Each row comes from the steps of one walk. Every step used is in the known rows, and no mark comes twice. Write the walk behind each row, first mark first.
Known rows:
U > W > X > L: -.21,.18,.31,-.21,-.07,.16,-.14,.60,-.12,-.47,.16,-.30,.03,-.10,.10,-.08,-.27,-.47,-.45,-.11
X > W > D: -.04,.18,.24,.05,-.23,.16,-.18,.41,-.29,-.12,.02,-.32,.22,-.24,-.06,-.18,-.42,-.09,-.13,-.16
L > X > W > D > S > Y: -.09,.08,.17,.02,-.27,.05,-.18,.38,-.26,-.22,.02,-.21,-.02,-.01,-.18,-.14,-.33,-.09,-.25,-.03
W > D > S > Y: .05,.01,.05,.13,-.27,.09,-.13,.16,-.15,-.01,.02,-.27,.05,-.16,-.32,.00,-.38,-.25,-.16,-.28
E > W: -.21,.18,.28,.00,-.18,.15,-.15,.42,.00,-.03,.13,-.14,-.02,-.24,-.16,-.18,-.25,-.13,-.13,.03
E > W > D > S: -.01,.03,.25,.18,-.21,.12,-.12,.53,-.11,.00,.06,-.16,.03,-.22,-.21,-.10,-.33,-.21,-.10,-.09
X > S > Y: -.05,-.05,.02,-.05,-.17,.08,-.10,-.01,.17,-.17,.04,-.28,-.08,-.31,-.27,-.01,-.36,-.12,-.21,-.10
D > S: .07,-.20,.10,-.10,-.09,.00,-.12,-.03,.08,-.07,.09,-.14,-.26,-.18,-.14,-.10,-.35,-.22,-.17,-.08
X > L: -.16,.12,.14,-.09,-.08,.18,-.13,.16,-.14,-.20,-.02,-.19,-.04,-.30,-.05,-.17,-.21,-.38,-.25,-.14
U > S > Y: -.12,-.01,.07,-.09,-.27,.07,-.06,-.05,.20,-.14,.14,-.16,-.08,-.24,-.20,-.09,-.31,-.16,-.18,-.10
U > W > X: -.19,.15,.29,-.22,-.08,.13,-.18,.51,-.06,-.39,.24,-.32,.04,-.02,.09,-.07,-.31,-.33,-.39,-.11
D > S > X > W > U: .05,-.03,.13,-.28,-.14,.14,-.10,.23,.11,-.32,.06,-.12,-.21,-.06,-.22,-.14,-.35,-.27,-.29,-.04
W > U: -.06,.08,.01,-.12,-.07,.27,-.29,.24,-.10,-.37,.04,-.28,.01,-.13,-.23,-.18,-.20,-.12,-.27,-.19
S > U > W > D: -.13,.21,.16,.04,-.15,.22,-.19,.28,-.07,-.42,.19,-.32,.19,-.16,-.14,-.16,-.30,-.21,-.20,-.10
D > S > U > W: .03,-.13,.14,-.08,-.09,.02,-.11,.11,.17,-.35,.19,-.17,-.23,-.21,-.18,-.14,-.34,-.24,-.25,.06
X > S > U: .04,-.12,.02,-.03,-.06,.15,-.13,-.04,.25,-.39,.11,-.24,-.09,-.27,-.19,-.13,-.32,-.11,-.13,-.07
D > S > U: .08,-.15,.04,-.04,-.10,.04,-.13,-.04,.19,-.24,.14,-.14,-.25,-.17,-.28,-.17,-.29,-.23,-.16,-.04

Which walk is each row?
.00,-.03,.25,.01,-.12,.09,-.13,.37,-.16,-.21,.13,-.30,.06,-.19,.03,-.04,-.45,-.25,-.25,-.10
U > W > D > S
-.07,-.13,.08,-.09,-.03,.11,-.18,.04,.01,-.34,.07,-.17,-.15,-.02,.01,-.12,-.29,-.04,-.19,-.02
L > X > S
.07,.03,.08,-.02,-.17,.19,-.12,.12,-.09,-.11,.05,-.18,.06,.00,-.15,-.02,-.38,-.34,-.12,-.31
W > D > S > X
-.14,.15,.15,-.15,-.09,.19,-.17,.44,-.12,-.37,.07,-.24,.00,-.03,-.05,-.09,-.17,-.52,-.35,-.29
W > X > L
.04,-.11,.15,-.12,-.09,.03,-.13,.27,.17,-.44,.23,-.20,-.22,-.08,-.17,-.11,-.31,-.34,-.32,-.02
D > S > U > W > X
-.09,.04,.21,-.28,-.20,.16,-.01,.09,.24,-.30,.15,-.07,-.05,-.11,.02,-.19,-.37,-.20,-.15,-.03
U > S > X > W
-.19,.18,.18,-.09,-.11,.16,-.17,.18,.08,-.43,.22,-.26,.02,-.20,-.14,-.20,-.27,-.18,-.24,.02
S > U > W
.09,.02,.19,.09,-.23,.09,-.14,.37,-.15,-.22,.04,-.27,.07,-.24,-.19,-.19,-.42,-.15,-.14,-.10
X > W > D > S > U
-.07,.09,.27,-.10,-.12,.17,-.07,.43,-.14,-.31,.08,-.24,.06,-.15,.03,-.03,-.40,-.45,-.33,-.12
U > W > D > S > X > L
-.07,-.09,.03,-.05,-.05,.14,-.19,.02,.09,-.48,.11,-.17,-.15,-.01,-.10,-.16,-.24,-.05,-.18,.01
L > X > S > U
-.05,.07,.25,-.10,-.14,.15,-.10,.35,-.10,-.26,.14,-.25,.07,-.09,.02,-.02,-.43,-.33,-.27,-.13
U > W > D > S > X
.04,-.07,.11,.04,-.07,.17,-.13,.20,.12,-.48,.12,-.33,.07,-.28,-.09,-.09,-.41,-.15,-.18,-.08
X > S > U > W > D
.09,-.01,.23,.05,-.22,.06,-.13,.38,-.21,-.10,.01,-.27,.07,-.25,-.10,-.15,-.46,-.14,-.15,-.11
X > W > D > S
-.06,.12,.18,-.13,-.15,.18,-.23,.46,-.16,-.36,.02,-.30,.04,-.25,-.18,-.26,-.31,-.05,-.28,-.04
X > W > U
-.19,.22,.20,-.13,-.10,.20,-.16,.45,.03,-.61,.21,-.28,.03,-.10,-.11,-.17,-.19,-.42,-.38,-.07
S > U > W > X > L
